Known rows, with every step that occurs
E, B, Y, P, Z, A, T: [ 36  -2 -36 -15  14  -7 -36  -8   6 -24 -20 -66 -11  13   5   7  19  14
   8 -22  19  -6  27  -3   7 -40  26 -47 -19  -6 -24  41 -43  10   5 -22
 -18 -22  26  -3   7 -32 -10 -11  -4 -12   1  20   2  48]
N, U: [  2 -15  -8  -8   3   8 -14 -10 -11 -15   5 -16  -5  -3 -16   1  -4   6
   5 -15  -3  10  16  10   8 -14   9   8 -18   7   3   7  -7  -6 -17  -9
  16   0 -11  -7  -4 -13   3   8   4 -11 -25   4   9  -6]
A, Z: [ -1  -4  -2 -12  -6   7 -18  -3  -9   8 -11  -9   1  13   5  -8  16  -3
   7  -4  -2  -1  14  -2  12  -9   2 -20  18  -2  -6   2  -8   5 -29  11
   9  -9   2   0  12   6  -3  -3  -1   1  -3   7  -2  20]
B, Y, P: [  8   6 -15  -3  -1 -14   0  24  18  -9  -1 -16 -17  -2  17  22   4  23
  14 -14  -5   6   8  -6   2  10   8 -20 -19   3  -8  18 -22  10  19  -7
  -2  -3   7  -2 -10  -4  -7  -7   1  -2  11  12   5  19]
P, U: [  6   0  -2   2   8   8 -14 -22 -17   2   0 -16   2  -4  -3   7  -6  -7
  -4  -9   2  -1   0  11  -7 -14   7   8 -18   9   6   5 -12  -1 -25 -10
   1   5  -6  -6 -12 -37   2   0  -6   0 -13  10  -1   5]
A, T: [ 21   4 -12  -2   6   6   3 -13  -2  -6  -8 -22   5   7  -8 -14   5   9
  -3   8   1   4  12 -11   7  -7   7 -12   4   4 -16   0   1  11   2  15
 -11  -2   0   3   5  -3  -8   2   0   4   0 -13   1  23]
J, T, A: [ 30  20  -5  -2  12  20   3  -7  10   3  -1 -54  18 -15  -8  14  -6 -15
   3  -2  14   2   8  -3   5   0   2 -26   7  -7   6  13  -1  10  25  22
   0  -8 -10   3  26 -23  -7 -16  -1   6  23 -19   8  10]
Y, P, Z, Q, G: [ 16 -14 -23 -30  10   8   8   1  17   1  -3 -19  27 -13  -4  -3   6 -17
  -1   1  -1  18  -7   7   5 -11  -3   8  26   7  -7 -15 -17  32   0   4
 -14 -10  13 -15 -18  -1   0  37  14 -23   3   3  -9  18]
G, P, Z, A, T, J: [ 19   6 -16 -35  20   7 -40 -14   9  -5 -19 -67  38   2  -2  16  14  -9
  13  -9  18   9  11  -5   8 -25  -3 -35  12  -6   2  32 -26  22  15  18
 -25 -18  -6  10  38 -34  10 -13 -13  -3  25 -23   1  29]
B, E: [ -3  -1 -10   1  -5  -8  -4   0  -3  -8   4  -3 -21  11  24  -5  -7  20
   5  -7   3  -3  26   7  -8   5  21  -5 -25   5  -9  13 -13  -4  -8   1
  19  -1  15  -3 -10 -12   3 -14  12  -2  -7  15   1  13]
Z, P, G, Q: [ -2  -4   3 -47   8   8 -10  -3  14  12   0 -10  42 -20 -20 -13  -5   3
  -6  -1   8  22   5   0  -8   0 -10  24 -13  -6  -4  22 -14  26  -5  -3
 -11  -3  23  -5 -14 -15  10  10   1  -7  20  -2  -4   4]
P, G: [-11   4 -12 -19  10   1  -4 -15  -2 -11 -13   2  22  -3 -29  -1 -10  -4
 -15  -8  -1   8  -7  -7 -22  -4   7  12 -10  -8   2  -2  -7   0 -16  -6
   0  10  17  -3 -11 -19   2  -2 -10 -22  13  -5  -5   5]
G, P: [  2  -5   7 -30  -3  -6 -15   7  14  13   5  -9  16  11  22  10   3   6
  11  -5  -7  11  -3   9  16   6 -11  -5   2 -11  -9   3  -3  13  30   2
   0  -9   1   8   3  15  14  -7   0   6  12  -2   1  -9]
A, Z, Q, G, P, Y: [ -5 -13  -4 -50  -2  18   6  -4   4  27   1  -4  10   3   4   4   8 -22
   5   5  -2  14   8  35   5 -22   3  -8  14  -8 -11  28 -15  30 -20   3
 -12 -25  12  -6  13 -12  27  25 -11   1  34  -2   9  38]
J, T, A, Z, P, U: [ 46  19 -13 -32  15  25 -38 -17  -5  19   7 -74  17  -6   3  15   1 -22
  -1 -13  17  11  36   6  23 -13  11 -22  -9   4   5  14 -33  20  -3   9
  -5 -21   1   0   9 -43  -2 -15   4   5  -2   2   7  27]
Z, Q, G, P, U: [ 16 -15  -3 -47  16  24   0 -23   6  16  10 -19  20  -9   5   9  -6 -16
  -3  -6  -2  23  -5  20   7 -15  -2  23 -14   1  -6  -3 -16  31   5  -3
  -9  -9   8 -10 -20 -28  22  29   6  -3  10   0   3  15]
T, A, Z, Q, G, P: [ 13  -7  -5 -65   8  24   0  -3  29  23  -1 -41  22   0  10   8  10 -18
  10  -9  -1  26  15   9  37 -11  -3 -13  11 -15 -24  11 -12  43  16  15
  -3 -31   8  -3  10  -6  21  32  16   1  27 -16  13  28]
E, B, Y, P, G: [ 16   4 -24 -17  12 -17 -10   4   9 -21 -18 -31  -4  -5 -11  22 -12  20
   0 -30   1   9   2 -11 -17 -10  23 -12 -28 -12  -7  22 -32  -5   8 -29
   0   3  42  -5 -19 -28  -5  -8  -8 -23   9  21   3  29]
G, P, U, N: [ 18 -16  -4 -44   6   8 -38 -19 -12  15   8 -33   2   6  -1  15  -4  10
   2  -6  -7  -5  21  20  24 -11  -4  -3 -23  -5   1  19 -15  12  -7 -49
   3  -4   1   2  -3 -27  20  -4  10  16  24  15 -10 -12]
T, A, Z, P: [ 22  15  -9 -42   0   4 -35   9  16  16   4 -55  -3   6  11   7  10  -9
   5 -13   7  10  40  -6  43  -4   6 -28  -4  -7 -13  19 -25  21  -1   1
  -4 -31   8   7  16  -9   4  -4  12   8   0  -3  12  21]
E, B, Y, P, Z, Q, G: [ 27 -19 -24 -26  14   6  11   1  11  -6  -7 -31  -4 -13   0  14   5  -3
   5  -9   5  10  -2  18  -7 -29  13  -9  12   1  -7  15 -30  19   0 -18
 -12 -18  35 -18 -15 -20   4  35  10 -26   6  29   3  40]
J, T, A, Z, Q, G: [ 33   1 -17 -35  17  49  26 -16  14  13  -4 -47  21 -16 -15  -3   8 -33
  -1   3  12  18  17   2  14 -15   5 -13  25  -5  -5   3  -7  35   4  33
  -4 -23   5 -12  15 -17  -2  30  15  -5  30 -17   8  40]
E, B: [ 29 -10   4   6   4  -7 -10  -4 -13   2  -5 -23 -10   1   0   5  -6   8
   5  -9  10  -5   3   3   0 -20  14  -5  -3 -10  -2  14  -7 -18  11 -23
   2  -4  25  -2   2  -5   0   0   2   1 -18  23   4   7]
A, Z, Q: [ 17 -11  -5 -23  -5  20  -5   5  -2  17  -1 -10   6  -9  11 -22  16  -9
   4   8  11   3  27   1  14 -11  -6  -7   7   1  -4  13  -6  23 -25  -7
   5 -20   7  -6   6  -2   3  29   6   4   1  -2  -3  19]
P, Y, B: [  8 -11  13   6  14  -6 -14   1  -4   0 -19 -16   2   0  -4   5   5   5
   7  -6  14 -14  -4  29 -15 -18  15 -12   2  -3  12  48 -13   0 -10 -19
 -21   7   1 -12  14 -14  -5  -5 -26 -11   6  28  12  13]
T, A, Z, Q: [ 22   0  -7 -25   0  21 -10   1   5  16  -4 -42   4 -16   9 -10  13 -15
   8   2  15   1  32  -1  26 -15   0 -23   0  -7 -11  29  -8  30 -22  -8
   5 -26  -2  -4  17 -23   5  31   6   6   6 -15   7  27]
Q, G: [ -4  -3  -8 -14  10  14  24 -13  10  -3  -4   7   2   3 -21   6  -3 -12
  -8  -5  -9  12 -14   2  -1  -7   9  13  12   1  -6 -21  -2   7   3  23
  -7   2   8  -6 -11   1   0  14  11 -10  10   0   3  16]
J, T, A, Z: [ 26  15  -8 -12   6  26 -15 -12  -1  10 -11 -59  18  -2  -3   4  11 -18
  10  -5  11   1  23  -5  17  -8   5 -43  25  -9  -1  13 -10  15  -5  29
   8 -17 -10   3  36 -13 -10 -17  -1   6  21 -10   7  29]
J, T, A, Z, P, G: [ 27  23 -21 -53  17  18 -26 -11  12   8  -5 -63  37  -3 -21   6  -3 -18
 -14 -14  13  19  29 -14  10  -4  10 -21   2 -11  -1   8 -29  19   5  13
  -6 -20  25   5  10 -25  -2 -16   1 -14  24 -13   2  26]

Rows
[ 14  -5  -4   1   5  -1   5   1  -5  -8  -9 -14 -39   1   5  24  -2  20
   7 -19   5 -14   6  16 -16 -21  21 -24 -22  -7   2  43 -19 -17   2 -28
  -1 -10  25  -4   2 -25   2  -4  -7  -3   5  33  17  30] => E, B, Y
[-16  -9   5 -24   7  14   1 -13   4   3 -14   0  44 -22 -27 -14  -4   6
  -3   0   5  10 -12   2 -22  -7  -9  21  -1  -9   0  19   0  18 -23   2
   1  10  10  -9  -7 -24   5  10  -8 -12  24  -4  -8   5] => P, G, Q
[ -9  -6  -5 -25   6   1   0   4  18  -4 -14 -12  29 -25 -10   2   0  22
  10 -13   0  17  -7  -3 -20   0  -4   5 -17  -6  -9  35 -17  27 -11  -5
  -2   8  16  -8 -15 -26  -2   4  -9 -12  34   6  -2  21] => B, Y, P, G, Q
[ 18  -8  -5 -14   8 -15 -28  10   1   0   0 -27 -22  13  28   1  -4  25
   5 -12  15  -8  39  30 -10  -4  35 -13 -33   5  -1  58 -38   3   0 -18
 -10  -4  27  -8  -4 -20   3 -13  -4 -10  -7  45  13  23] => Z, P, Y, B, E
[ 41  22 -11 -39   7  17 -28   6  15  19   7 -69  16   2   9   7   8 -16
   2  -6  15  11  42  -5  34  -1   4 -36   9  -6  -4  16 -24  24  20  19
  -6 -32   9   8  22  -4  -4 -15  10   8  12  -8  10  24] => J, T, A, Z, P
[-15  -2   0 -34   3   6  12  -7   8  15   4   6   6  10  -5  17  -6 -16
   3   0 -10  12 -13  36  -4 -15   8  -1   4  -6  -8  18 -10  15   1   8
 -16 -11   7  -2   6 -12  25   2 -16  -2  33  -2  10  23] => Q, G, P, Y
[ 28  13 -18 -13  22  18 -15 -14   9 -13 -13 -53  12 -11 -17   9   5  -8
   7  -6  25   9  18 -24   6 -19   9 -22 -11  -3   4  30 -16  13  15  21
 -24  -9  -8   4  31 -40  -5   2  -6   5  21 -31   6  33] => Z, A, T, J
[ 31  -2 -12   2   0 -21 -10  21  10 -10  -3 -35 -25  -3  20  23  -1  28
  18 -22   2   2  11  -3   3  -7  14 -26 -21  -5  -9  28 -27  -4  28 -24
  -1  -6  29  -5  -8  -8  -7  -9   0  -2  -2  30   9  25] => E, B, Y, P
[-11  -1   6 -19  -5  -8 -12   3  -1  18   6   1   5   4   9  13  -4  -5
   9   1  -3   2  -3  33  -4 -11   1 -12  -4  -7  -4  32  -8   8  -4  -8
 -10 -10   0   4  16 -12  25 -10 -25   8  24  -1   8  11] => G, P, Y
[  6  10 -17 -44  11  -4 -16   0  12  -2   4 -10  19  -2 -20   5 -12  -6
 -22 -10   3  17  11 -10  -3   2   6  15 -21  -6   0   0 -24   8   5  -9
 -11  -6  31   2 -21 -14   7   1   0 -16   8  -1  -1   3] => Z, P, G
[  4  10  -3 -14  -1  10 -25  -4   0   6 -16 -46   0   4   2   5  13  -7
  13 -12   2  -3  25  -3  26 -13   5 -37  11  -9 -13  19  -9  13 -26   7
  11 -16  -8   3  26 -18  -2   0   4   4   5  -5  10  25] => T, A, Z
[-14 -14  -5 -39   4  -1 -19 -11   9   5  -9 -10  33  18   1  13   8 -11
   5 -11 -15  10 -24  30  -1 -14  -6  -8  41  -3  -6 -12 -14  19  -1  14
 -10 -12   4  -1   4   5  16  -1   1 -21  13   7  -3   9] => Q, G, P, Z
[ 21   7  -4 -55  13  30 -21 -11  15  19  -8 -58  58 -23 -20  -7   2 -12
   1  -5  19  22  24  -2   4  -6  -6  -9   6 -14  -3  30 -20  37  -5  22
  -6 -16  16  -2  16 -28   2  -3   0  -5  37 -11   1  25] => J, T, A, Z, P, G, Q
[ 21   2  -7 -50  10  33   9 -10  11  30   2 -45  26  -9   0  13   3 -35
   9   5   8  18  13  36  10 -23   5 -28  21 -14  -9  39 -15  39   3  20
 -14 -32   3  -5  32 -26  23  12 -12   6  52 -16  15  46] => J, T, A, Z, Q, G, P, Y
[  4   0 -23 -19   5 -12 -49   5  13 -15  -8 -38  16   4   9   5  19  -9
   6 -17  15   0  12  -6  13 -18   2 -17  -8  -5 -12  12 -34  15   5 -18
  -8 -12   9  -4  -1 -10  -3  -8   2 -16   3   8 -12   0] => Y, P, Z, A
[  8  -5 -14   2  -2 -24 -35  10  -1  -7 -10 -30  25   2  12   3  10   4
   9  -7  -3   3  -6   5   5  -3  -3 -16  28   7  -2  -7 -20  11  -6  -3
  -2  -1   3  -1  -3   7  -9 -10   0 -17 -13  12 -14   0] => Y, P, Z
[ 27  24  -9 -27   3  13 -20   4  -2  23   7 -54   5  -2   0  14   2 -27
   0   1  17   3  37  21  13 -15  15 -40   4  -4   1  44 -25  18  -6  10
 -15 -31   6   2  34 -30   6 -17 -14  10  28  -6  14  37] => J, T, A, Z, P, Y
[ 29  10 -11   2  16   8   0 -11  -2  -3 -15 -43  20 -14 -15   8  -2   4
   9   4  11  11   4 -18   1  -6   2 -19  16   6  13  15  -3   8   8  29
 -19  -1 -14   6  29 -26  -7   1  -9   5  10 -26   4  34] => A, T, J
[  5  -4 -27 -52  21  13 -21 -29  17 -11 -16 -42  23  24  -7   0  20 -16
  -3  -9   4  11   9   5  13 -34  11 -19   9  -8 -31   7 -24  32   8  15
 -24 -22  12   0  10 -14   8  -1   5 -13  21  -7  -1  30] => Q, G, P, Z, A, T
[ 12 -12  -5 -22   7  -4  -6   4   9  -5 -18 -29  20 -27 -11   5  -5  26
  13 -20   7  12  -2   0 -18 -14   4   1 -18 -15 -10  40 -23  13   0 -22
  -1   4  35 -11 -14 -30   0   3  -7 -12  21  23   0  25] => E, B, Y, P, G, Q
[  6 -11 -27 -28  12  12  16   4  20  -5  -5 -13   6 -15  -2  10  10  -6
   0  -5  -3  13  -5  16  -9 -12   5  -4  15   7  -4   9 -25  34  -9  -1
 -15 -14  16 -15 -17 -15   3  36   8 -24  19  11   0  34] => B, Y, P, Z, Q, G
[  9 -19  -4 -60   2  23   6  -2  21  24   3 -12  23   6  13  -3  14 -15
   6  -1  -7  26   8  11  22  -7  -8   0  18  -9 -18  -3 -10  37  12  13
  -3 -23  16  -4   0  14  19  31  16  -1  21  -6   2  24] => A, Z, Q, G, P
[-10   0 -17 -18   7   4 -38 -11   1 -13 -12 -19   9   6  -3   3  18 -21
  -2 -11  16 -12   8   9  -3 -30   5 -14  -6  -5  -1  20 -24   8 -19 -16
  -8 -14   3  -4  10 -23   5  -6  -4 -16   9   8  -7   1] => P, Z, A
[ 13   4 -14   0   7  -5 -12  -1   1  -7   1 -27 -14 -10  10  25  -2  15
   8 -23  -2   6   6   5  -5  -5  14 -10 -36  12   0  18 -30   9  -7 -17
  -1   4   0  -7 -22 -43  -5  -6  -6  -2  -2  20   5  22] => B, Y, P, U
[  1 -16 -16 -28  12  22  17 -15   5   2  -4  -4  20 -11 -17  -5   6 -23
  -9   6   1   8 -11  20  -9 -20  -1  11  29   6   0  -7  -9  25 -20   4
 -14 -13   9 -15  -9 -10   8  38   9 -23   9   2  -3  19] => P, Z, Q, G
[ 22 -10   4 -23   9  -5 -38  10  -1  13 -13 -34   0  10   9   3  15   1
   6  -9  16  -6  25  23   9 -19  16 -24   5  -3   4  51 -34  13 -13 -18
 -23 -11  16  -8  16  -2  -4  -2 -17  -7   1  35  13  24] => A, Z, P, Y, B
[ 45   6 -31 -11  23  -4 -39  -3   5 -22 -26 -87   3 -10  -2  31  10  10
  20 -24  27   2  20 -10   0 -38  22 -52  -5  -4   1  54 -44   9  15  -5
 -26 -18  14   2  30 -52  -8 -10 -13  -9  14   4   8  56] => E, B, Y, P, Z, A, T, J
[ 45   7   1 -24  19  11 -36   5   6  17 -11 -77  16  -3   5  13   9 -12
   9 -10  29  -3  30  22  11 -18  19 -42  12  -8   9  58 -34  21   9   1
 -25 -17   8  -6  36 -19 -10 -16 -18  -2  17  23  19  31] => J, T, A, Z, P, Y, B
[-18  -9 -16 -54  13  10 -31 -15  21  -5  -8 -24  22  19  -1  14  17 -26
   1 -19   4   7  -2  18   8 -29   1  -8   5 -13 -16   9 -29  24   8  -1
 -14 -21  11  -3   5 -12  18  -2   5 -17  25   4  -2   6] => Q, G, P, Z, A
[  8  19 -19 -56  11   4 -34  -5  13   2 -10 -49  19   4 -18   9   0 -11
 -11 -21   6  17  30 -13  19  -9  11 -15 -13 -12 -11  15 -31  19 -18  -1
  -3 -18  24   5   0 -28   5   1   3 -14  11  -8   7  24] => T, A, Z, P, G
[ 11 -10 -10 -27  12  28  35  -7  15   6   5   3   5 -15 -14  -6   0 -20
  -9   9   1  16  -1   4   2  -9   3  22   4   1  -6  -7  -2  22   5   6
 -12  -9  13 -14 -15  -5   7  48  16  -9  15  -8   2  17] => Z, Q, G
